Every row comes from one small tree of marks. Brackets hold a mark, then the marks that hang from it, in the order of their numbers. Every link used is in the known rows. Which tree was each row made from?
Known rows
{K_478 {K_525 K_392} {K_670 K_127 K_590}}: 6.22	-0.61	0.42	0.24	-0.48	-0.97	-0.19	1.82	0.97	-2.22	-1.69	3.28	-0.14	-1.74	-0.99	2.97	0.71
{K_127 {K_525 K_478} {K_670 K_590}}: 4.40	-0.77	-2.42	2.18	-1.76	-2.11	-0.45	0.15	0.21	2.04	-1.19	-0.80	0.94	-0.39	-3.65	5.23	-0.49
{K_478 {K_670 {K_590 K_905}}}: 3.28	-3.46	0.36	-1.94	-1.15	-3.35	2.18	3.33	-2.15	-1.22	0.13	0.30	0.32	2.00	-0.61	3.66	-0.57
{K_478 {K_525 K_392} {K_670 K_127 {K_590 K_905}}}: 6.09	-1.29	2.22	0.00	-1.10	-2.60	0.85	2.28	0.23	-3.04	-0.97	2.02	0.50	-0.30	-1.56	3.85	0.57
{K_525 K_392 {K_478 K_670}}: 4.59	-2.32	-3.51	1.32	1.58	-2.86	-0.45	-0.07	0.64	1.89	-1.84	-0.83	-1.11	-2.60	0.53	3.56	1.04
{K_392 {K_525 {K_478 K_670}}}: 3.74	-0.33	-3.36	1.33	-1.98	-0.85	-0.72	0.75	-0.58	-1.07	-0.32	-1.30	1.10	-1.68	-0.12	4.04	-0.58
{K_905 {K_590 K_670}}: 4.25	-2.06	0.12	3.18	0.28	-1.20	1.31	1.17	-1.00	-2.51	-0.23	1.60	1.34	-0.67	1.13	1.71	-0.07
{K_392 {K_525 K_478}}: 2.77	1.46	-1.88	2.79	-2.93	-0.79	-1.32	-1.07	0.84	0.09	-0.62	-1.84	1.83	-2.84	-1.47	3.77	-0.09
{K_127 K_525}: 0.62	-0.30	-1.31	0.59	-1.63	-2.73	0.06	-0.26	1.36	-0.43	-0.69	-1.15	1.67	0.68	-0.89	2.25	0.58
{K_905 {K_590 {K_670 K_127}}}: 4.04	-0.62	2.12	4.98	-0.07	-0.80	1.01	0.58	-0.99	-1.59	-0.07	3.52	1.20	-1.22	0.62	1.70	-0.37
{K_392 {K_525 {K_478 {K_670 K_127 {K_590 K_905}}}}}: 5.12	0.12	1.52	2.29	-4.10	-1.93	0.21	2.31	-1.42	-1.25	0.34	0.59	1.50	-0.81	-2.07	5.70	-1.13
{K_127 {K_525 K_392 {K_478 {K_670 {K_590 K_905}}}}}: 6.44	-2.96	-1.10	0.59	-1.04	-5.08	0.58	2.07	1.05	-0.52	-1.52	-2.06	0.61	0.18	-1.34	5.83	1.02
{K_525 K_392 K_478}: 3.69	-0.64	-2.01	2.67	0.74	-3.03	-1.06	-1.99	1.99	2.92	-2.08	-1.37	-0.44	-3.78	-0.77	3.34	1.34
{K_127 K_525 K_670}: 1.61	-0.97	-2.72	1.57	-0.96	-1.78	0.34	-1.03	-0.15	0.89	-0.55	-0.70	0.84	1.45	-1.88	2.56	-0.70
{K_670 K_127 K_590}: 2.04	0.30	2.11	1.63	-1.95	-1.34	0.19	0.42	-0.16	1.79	-0.59	3.05	0.18	-1.30	-1.85	2.51	-0.23
{K_670 {K_127 {K_525 K_392 K_478}} {K_590 K_905}}: 5.23	0.27	2.39	3.87	-2.35	-4.79	-0.51	-0.46	2.38	1.55	-1.51	-0.68	1.11	-1.67	-3.18	5.60	1.07
{K_670 {K_127 {K_525 K_392}} {K_590 K_905}}: 4.31	-0.22	3.19	2.76	-2.47	-4.27	0.53	-0.08	1.75	0.24	-1.01	0.61	0.95	0.19	-2.37	3.66	0.65
{K_590 K_670}: 2.45	-1.43	-1.24	2.00	-0.56	-0.98	0.32	-0.52	-0.94	1.09	-0.54	0.83	0.14	-0.93	0.37	3.07	0.62

Write each row's tree
5.28	-1.99	1.57	1.41	-1.61	-4.26	1.16	1.64	0.35	-0.97	-1.03	1.20	0.38	1.44	-0.99	3.97	0.26
{K_478 {K_670 {K_127 {K_525 K_392}} {K_590 K_905}}}
5.39	-1.17	-0.04	1.63	-0.98	-2.67	0.12	1.37	0.95	-0.06	-1.59	2.46	-0.38	-0.02	-0.30	3.18	0.42
{K_478 {K_670 {K_127 {K_525 K_392}} K_590}}
6.05	-1.91	1.40	2.25	-0.41	-4.06	0.43	1.41	-0.17	1.84	-1.16	1.04	-0.76	-1.82	-1.34	5.23	0.43
{K_525 K_392 {K_478 {K_670 K_127 {K_590 K_905}}}}
2.09	0.20	3.50	1.52	-3.60	-3.88	0.92	0.93	0.46	-0.50	-0.06	0.59	2.05	1.43	-2.90	3.93	0.00
{K_670 {K_127 K_525} {K_590 K_905}}
2.99	0.72	2.84	2.61	-3.45	-4.32	-0.16	0.80	1.17	0.92	-0.45	-0.74	2.10	-0.40	-3.75	5.76	0.40
{K_670 {K_127 {K_525 K_478}} {K_590 K_905}}
4.64	-1.76	-2.72	-0.99	0.97	-1.54	0.00	0.87	1.18	-3.13	-1.59	0.24	0.10	-1.11	0.42	2.14	1.21
{K_478 {K_525 K_392} K_670}
3.07	0.33	1.56	4.78	-2.46	-3.68	-0.43	-0.76	0.16	1.09	-0.20	-0.95	2.00	-0.72	-1.98	6.20	1.05
{K_590 {K_670 {K_127 {K_525 K_478}}} K_905}
5.29	0.81	-0.25	2.58	-3.32	-0.23	-0.78	1.78	-0.79	-0.17	-0.36	1.84	0.86	-2.29	-1.48	4.87	-1.07
{K_392 {K_525 {K_478 {K_670 K_127 K_590}}}}
2.16	-0.20	2.25	3.62	-2.69	-3.07	0.55	-0.49	-0.36	-0.34	0.19	0.36	1.83	1.21	-1.15	4.31	0.67
{K_590 {K_670 {K_127 K_525}} K_905}
2.19	0.55	0.48	3.97	-2.00	-1.50	-0.45	-1.01	0.25	0.70	-0.55	1.61	1.24	-0.28	-0.52	3.51	0.72
{K_590 {K_670 {K_127 K_525}}}
3.38	-2.40	0.33	0.64	-1.62	-2.48	1.90	0.82	-2.24	1.20	0.03	0.35	0.26	1.52	-2.87	3.61	-1.35
{K_127 {K_670 {K_590 K_905}}}
6.32	-0.49	1.36	6.47	-0.08	-2.11	0.34	-0.48	1.39	-2.37	-1.26	2.34	1.53	-1.09	0.77	2.07	0.65
{K_905 {K_590 {K_670 {K_127 {K_525 K_392}}}}}
3.00	-1.52	2.12	0.09	-2.69	-3.80	1.51	2.88	-0.88	-1.56	0.26	1.19	1.29	2.72	-1.52	4.16	-0.40
{K_478 {K_670 {K_127 K_525} {K_590 K_905}}}
4.04	-0.12	1.78	5.13	-1.13	-1.60	0.68	0.67	0.17	-2.95	-0.17	2.39	2.33	0.13	0.16	2.28	-0.12
{K_905 {K_590 {K_670 {K_127 K_525}}}}
5.69	-2.38	-0.34	2.17	-1.56	-3.79	1.27	-0.19	0.22	0.51	-1.09	-0.79	0.45	1.61	-2.78	4.05	-0.31
{K_127 {K_525 K_392} {K_670 {K_590 K_905}}}
6.38	-2.61	-2.46	0.76	0.63	-2.69	-0.19	1.58	0.36	1.70	-2.06	0.36	-1.30	-2.59	-0.22	4.38	0.83
{K_525 K_392 {K_478 {K_670 K_590}}}
3.44	1.30	-0.37	4.66	-0.69	-3.36	-1.73	-2.36	3.23	2.60	-2.01	-0.55	0.58	-3.16	-1.73	3.85	1.33
{K_670 {K_127 {K_525 K_392 K_478}}}
6.55	-1.84	-0.98	3.13	-1.43	-4.18	0.20	-0.43	0.84	1.84	-1.49	-2.05	0.60	-0.20	-3.61	5.90	0.11
{K_127 {K_525 K_392 K_478} {K_670 {K_590 K_905}}}
3.94	-0.83	2.60	-1.29	-2.20	-2.25	1.27	3.48	-1.03	-3.68	0.09	2.05	1.43	0.89	-2.18	4.03	-0.12
{K_478 K_525 {K_670 K_127 {K_590 K_905}}}
